Known rows, with every step that occurs
rukovu > mutap: [-23.2   9.5 -17.5   8.1 -19.9 -34.1 -64.3  -9.2  23.5  33.3  -3.0   1.6
  -2.9  -8.3  31.0  38.4  19.7  14.4 -12.3  27.3  -7.9  41.2]
tega > rukovu > nume > rusir > nipev: [ 35.6  10.2 -30.7  35.6 -51.8 -26.2 -43.3 -24.4  19.2 -21.3  -6.5  -4.1
  -9.3 -11.9 -16.1  -7.6 -26.4  32.7 -11.5  19.8   8.2  25.3]
tega > rukovu > nume > rusir > loradi > nipev: [ 34.3   9.1 -21.4  41.8 -29.1 -12.8 -40.6 -39.9  -7.0 -26.9 -20.8   6.0
  -8.7 -37.8 -12.9 -22.4 -35.2  27.6 -10.6 -13.9  34.0  48.0]
mutap > rukovu > rusir > nipev: [  0.3   4.3 -32.3   3.2 -60.1 -10.6 -14.8 -15.3  50.1   2.1 -24.5  -4.1
 -16.6  22.4  11.3   8.8 -20.2  31.8 -42.2  13.7 -22.5   6.2]
loradi > rukovu: [-30.1  -2.3 -31.3  12.8 -53.7 -21.8 -58.0 -25.9  37.2  21.3 -18.0   5.7
 -11.6  -1.5  33.5  -0.8  -8.5  32.0  -1.1  35.9   9.8  32.6]
nipev > mutap > rukovu > nume > rusir: [ 20.3  30.2  -3.2  -0.6 -31.4 -34.1 -34.0 -23.2  11.4  20.2 -11.9  -9.5
 -17.2  36.6  14.1  -0.3  -7.8  13.3   1.9  -8.7  -8.4   5.4]
nipev > mutap > rukovu > rusir: [ -3.2  16.0 -19.3  -4.7 -27.6 -24.9 -21.9 -21.2  31.6  23.1 -28.9  -2.0
 -10.9  28.8  31.8  -0.2  -3.4   9.5 -17.4   3.3 -23.4  10.5]
tega > rukovu > nume: [  2.8  25.6 -30.9  32.6 -19.2 -26.4 -41.0 -16.4  18.7  -8.8 -32.8  -9.6
   2.5  -5.3  18.1   3.4 -13.8  31.8  -5.1  21.8   5.6  29.0]
rukovu > nume > rusir > loradi > nipev: [ 30.9   9.3 -11.7  25.1 -34.2 -10.4 -52.2 -46.3  -1.2  -9.4  -6.1  18.9
 -19.2 -25.4  -8.2  -0.3 -28.2  28.9  -3.7 -23.3  16.8  43.2]
nume > rusir: [  1.6   4.7 -36.1  19.3 -44.0  -4.3 -62.8 -43.4  24.3  38.8  -0.4   1.7
 -21.8 -18.2  23.6   4.3  -4.5  21.3  -5.5  25.8 -15.7  57.8]
loradi > nipev > mutap > rusir: [-35.5   3.4   0.5  13.7 -16.5 -47.3 -21.6 -28.4   8.6  34.6   4.3   5.5
  -0.8  19.5  60.9  11.8 -17.7 -15.4 -10.6   2.4  -2.1  59.7]
tega > rukovu > nume > rusir: [ 23.9  20.5 -32.5  33.9 -30.2 -19.8 -52.8 -33.0   9.3  -5.4 -21.3 -16.9
 -10.1 -17.4  -1.4 -12.5 -16.3  27.6  -7.0  18.5   4.6  42.0]
rusir > loradi > nipev > mutap: [ -7.6  -5.3  -3.4  22.7 -21.8 -16.9 -43.0 -27.9  11.9  16.2  -3.0  38.4
  -1.5  -4.2  34.6  11.6 -15.9   7.9   5.7  -7.9  19.2  44.3]
loradi > nipev: [-34.7  -3.1 -19.1  10.5 -27.9 -11.7 -45.8 -22.1  34.9  29.4   4.4   8.5
  -1.3  -4.8  43.9  27.0  -7.2  12.2 -22.5  17.8   4.3  52.6]
nume > rusir > nipev > mutap: [ 15.1  -7.6 -18.2  21.2 -53.9 -23.4 -54.3 -28.2  29.3  27.7  22.6  18.9
 -15.6  10.7  14.1   8.2  -7.3   7.2   2.6  22.9  -8.5  31.0]
rusir > nipev > mutap: [ -7.4  -5.0 -11.8  20.5 -44.5 -30.0 -45.0  -8.9  38.9  24.2  11.4  28.9
  -0.3  22.1  32.5  27.1  -5.6  11.2  -0.3  26.4  -6.4  21.5]
tega > rukovu > mutap: [-18.4  13.0 -28.6  23.1 -12.8 -36.9 -54.8  -6.1  20.0  15.2 -17.2 -11.5
   8.0 -24.1  24.0  16.5  10.4  15.6 -17.2  33.6   8.8  47.4]
rukovu > nume > rusir > loradi > nipev > mutap: [ 36.6   8.6   3.8  22.8 -24.1 -24.2 -49.7 -41.6 -11.6  -5.1   0.0  28.2
 -12.2  -5.6  -2.9  -4.0 -19.5   9.8  15.2 -31.5  18.5  31.6]
nipev > mutap: [-16.5   7.8 -15.2  17.7 -21.4 -25.1 -52.7 -18.4  28.8  41.0  -5.4  17.8
  -4.7  14.6  47.8  19.8   5.7   8.7  10.3  24.7 -12.4  35.5]
loradi > rukovu > mutap > rusir: [-38.3   7.3 -15.0   9.5 -36.7 -65.7 -44.5 -20.9   4.4  20.4 -18.5 -15.0
 -10.6  -2.9  29.8   4.8  -3.6  13.1  -9.2  25.7   7.4  44.1]
tega > rukovu > mutap > rusir: [-25.6  15.8 -24.7  28.8 -10.5 -58.7 -31.8 -14.7  -1.3  14.2 -30.0 -23.0
  -0.7 -16.4  34.0   7.4  -5.8   3.7 -22.1  31.3   3.2  62.9]
loradi > nipev > mutap > rusir > nume: [-26.5   0.4   6.4  19.1 -14.0 -45.9 -23.3 -28.1  -5.9  17.6  -2.7   4.7
 -16.6  28.5  45.7 -10.8 -20.3 -20.4   5.3   4.3  -9.5  46.6]

Rows
[  3.1   6.1 -32.8  19.1 -31.7  -9.8 -51.8 -36.6  18.6  -1.0 -30.7   0.9
 -27.0  -0.6   5.9 -16.9  -7.9  20.4   1.1  22.7 -34.9  26.5] -> rukovu > rusir > nume
[ -1.9  11.3 -10.3  40.1 -23.0 -32.3 -30.3 -37.6  -9.3  23.1 -33.4  27.5
 -18.9   7.1  38.6  -4.0 -26.6   7.7  13.9   1.2  -3.7  54.6] -> nipev > mutap > rusir > loradi
[ 14.8  12.3 -21.6  12.5 -56.6 -31.3 -64.0 -38.2  15.8   0.4 -14.7  -7.2
 -22.2  -5.0  -5.2 -17.1 -14.1  36.3   8.4  13.3   9.4  22.7] -> loradi > rukovu > nume > rusir
[-34.5   8.4   0.7  -9.6 -23.9 -28.3 -19.5  -8.5  32.7  36.2  -0.3   3.4
   3.1  35.2  57.2  19.7  -6.4  -3.8 -21.2   1.1   5.9  24.1] -> loradi > nipev > mutap > rukovu
[ 20.6   4.4 -40.8  30.6 -37.7   0.9 -48.4 -44.8  16.5  -0.3 -41.6  25.5
 -18.3 -29.0   3.3  -5.9 -16.2  38.9  -8.8   6.7 -14.1  42.1] -> rukovu > rusir > loradi
[-11.9   4.3  -7.2   6.1 -48.2 -27.8 -17.9  -0.4  43.3  27.3  -4.2  13.5
  -7.8  49.1  37.7  22.1 -11.9  12.5 -16.2  15.8  -4.5   1.7] -> rusir > nipev > mutap > rukovu
[-10.5   0.0 -40.2   9.7 -52.5 -22.2 -51.3 -40.3  34.0   3.5 -29.6  -1.0
 -12.9 -12.2  13.1 -16.4  -8.5  35.1  -9.2  23.2  -4.7  25.6] -> loradi > rukovu > rusir
[ 16.5  -8.3  -8.1  24.1 -30.7 -11.8 -52.9 -44.9   3.3  20.5   8.7  33.6
 -14.9 -18.1  16.3  -7.9 -15.7   3.9   6.3 -13.1  15.7  56.4] -> nume > rusir > loradi > nipev > mutap
[-10.3  13.0 -10.9  33.8 -21.7 -38.7 -41.1 -23.0 -13.0  18.6 -32.0   9.9
 -19.7 -19.6  20.8  13.8 -13.0  14.0  -8.0   5.0   1.7  60.2] -> rukovu > mutap > rusir > loradi
[  7.6   5.6 -43.3  33.5 -23.4 -13.1 -42.5 -31.4  16.0 -20.6 -44.3 -11.7
 -17.3 -14.0   0.1 -37.7 -16.7  19.5  -4.8  32.7 -17.0  31.3] -> tega > rukovu > rusir > nume
[-29.3  -5.8 -11.4  13.2 -56.1 -66.6 -35.8 -10.9  15.6   7.7  -6.9  -4.8
  -9.9   8.3  14.0  12.4 -14.0  15.6 -15.1  25.0  13.7  30.1] -> loradi > rukovu > mutap > rusir > nipev
[ 12.1  13.5 -34.0  16.1 -41.5   3.7 -20.5 -33.5  22.2   1.4 -56.3  10.5
 -25.3  -2.3  12.2 -12.0 -23.9  41.1 -23.9  -4.0  -9.2  24.2] -> mutap > rukovu > rusir > loradi
[ 10.8  -5.8 -12.6  19.5 -20.5 -18.2 -38.0 -42.2   8.4  -3.1 -14.9  32.8
  -2.5 -12.0  13.4  -1.3 -13.7   9.6  -5.8 -19.2   3.2  39.5] -> rukovu > rusir > loradi > nipev > mutap
[ -2.2   4.7 -23.2   6.5 -38.5  -1.9 -13.7 -34.1  22.7  -5.6 -37.8   9.7
 -14.1  -4.8  15.1  -5.0 -29.1  27.3 -40.0 -21.7   4.4  31.9] -> mutap > rukovu > rusir > loradi > nipev
[-20.9  14.2 -10.2  24.9 -21.0 -45.8 -33.4 -30.0   6.5  38.2 -14.3   6.4
 -12.8  21.5  54.6   9.0 -11.7  -3.5   6.5  19.4 -19.6  53.4] -> nipev > mutap > rusir
[  7.1  21.8   3.6   2.1 -39.8 -42.9 -16.0   5.3  31.6   1.3 -12.5   7.9
  -4.7  59.3  21.1  25.7 -18.0  18.7  -5.6  -2.0  -1.3 -19.1] -> rusir > nipev > mutap > rukovu > nume
[ -8.9  17.7 -34.4  -1.5 -37.9  -8.3 -23.1 -26.8  39.5  17.8 -38.7 -12.3
 -18.4  12.6  25.5   1.0  -9.3  28.5 -34.0  11.6 -25.2  21.2] -> mutap > rukovu > rusir
[ 18.8  12.6 -18.9  13.5 -29.9 -11.5 -20.6 -30.7  15.1   6.6 -49.2  19.6
 -15.9  14.2  17.6 -12.8 -15.6  22.5  -5.8 -14.7  -8.5  13.0] -> nipev > mutap > rukovu > rusir > loradi
[  8.5  20.7   8.0 -10.7 -25.8 -37.5 -24.5 -21.9  12.1  14.3   4.0  -9.7
  -9.2  33.1  20.8   3.5 -12.7  -0.5 -12.4 -24.8   6.5  11.8] -> loradi > nipev > mutap > rukovu > nume > rusir
[-19.4   0.6 -23.1  31.0 -50.6 -31.4 -24.2 -22.0  25.6  20.9  -8.1   6.6
 -18.7  13.3  34.2  18.9 -27.8  16.7 -22.9  29.9 -15.5  49.4] -> mutap > rusir > nipev
[-10.0  -1.3 -19.1  18.8 -41.1 -35.5 -67.1 -18.1  10.4   5.2 -26.1  20.9
  -8.9 -24.7   7.4   3.4   0.7  33.8   7.3  11.1  30.1  29.9] -> rusir > loradi > rukovu > mutap
[  7.6  20.1  13.0   5.5 -20.1 -29.6 -14.7 -12.4   5.1  -6.3 -25.5  17.9
  -4.3  33.1  23.6   8.1 -26.4  15.2  -3.0 -37.9  24.2   3.0] -> rusir > loradi > nipev > mutap > rukovu > nume
[ 15.5  -4.2 -23.7  33.8 -14.5 -23.1 -28.4 -36.7   6.1 -21.0 -30.5  19.8
   5.4 -24.6  11.0 -24.1 -23.5   9.4 -10.4 -11.3  20.4  43.1] -> tega > rukovu > rusir > loradi > nipev > mutap
[ 35.6   7.6  -4.6  18.4 -46.2 -36.7 -51.9 -25.4  17.3   2.6  15.2  16.3
 -11.3  20.5  -6.7  11.2 -10.9  12.3  11.1   6.2  -7.2   9.8] -> rukovu > nume > rusir > nipev > mutap
[  8.6  -7.7 -31.7  23.8 -64.6  -8.3 -57.8 -33.7  35.8  23.1  13.5  11.7
 -20.9  -8.5   9.1  10.4 -13.8  23.9 -16.0  30.8 -10.9  43.2] -> nume > rusir > nipev
[  4.3  16.2 -14.7   1.3 -25.6 -24.4 -24.4 -22.9  17.4   6.9 -37.0  -3.2
 -26.2  40.0  18.5 -22.5  -9.8   4.7  -1.3   3.6 -28.5  -2.7] -> nipev > mutap > rukovu > rusir > nume
[-21.1   2.3  -0.2  22.7 -17.5 -43.2 -32.7 -25.5 -12.7  11.7 -14.4   9.2
  -8.1 -22.1  25.0  18.6 -18.0   2.9 -22.3 -12.2  15.4  67.7] -> rukovu > mutap > rusir > loradi > nipev
[-13.4   5.0   1.2   6.0 -27.9 -16.2 -15.3 -16.5  17.4  19.6 -17.8  25.2
  -7.2  21.0  42.7   6.4 -20.4   8.0 -13.1 -17.7  23.8  26.7] -> rusir > loradi > nipev > mutap > rukovu
[ -0.1   7.1 -51.5  28.0 -27.2 -13.6 -38.7 -34.0  29.0  -5.7 -38.5  -9.3
  -0.4 -24.7  18.2 -12.9 -12.2  28.4 -22.8  30.1 -11.7  45.2] -> tega > rukovu > rusir
[-28.6  -1.6  -4.7   5.1 -17.5 -29.7 -47.6 -20.1  28.2  33.3  14.1  18.2
   6.8  11.8  51.2  24.6   0.3  -3.0  -4.5  10.3   2.0  42.1] -> loradi > nipev > mutap
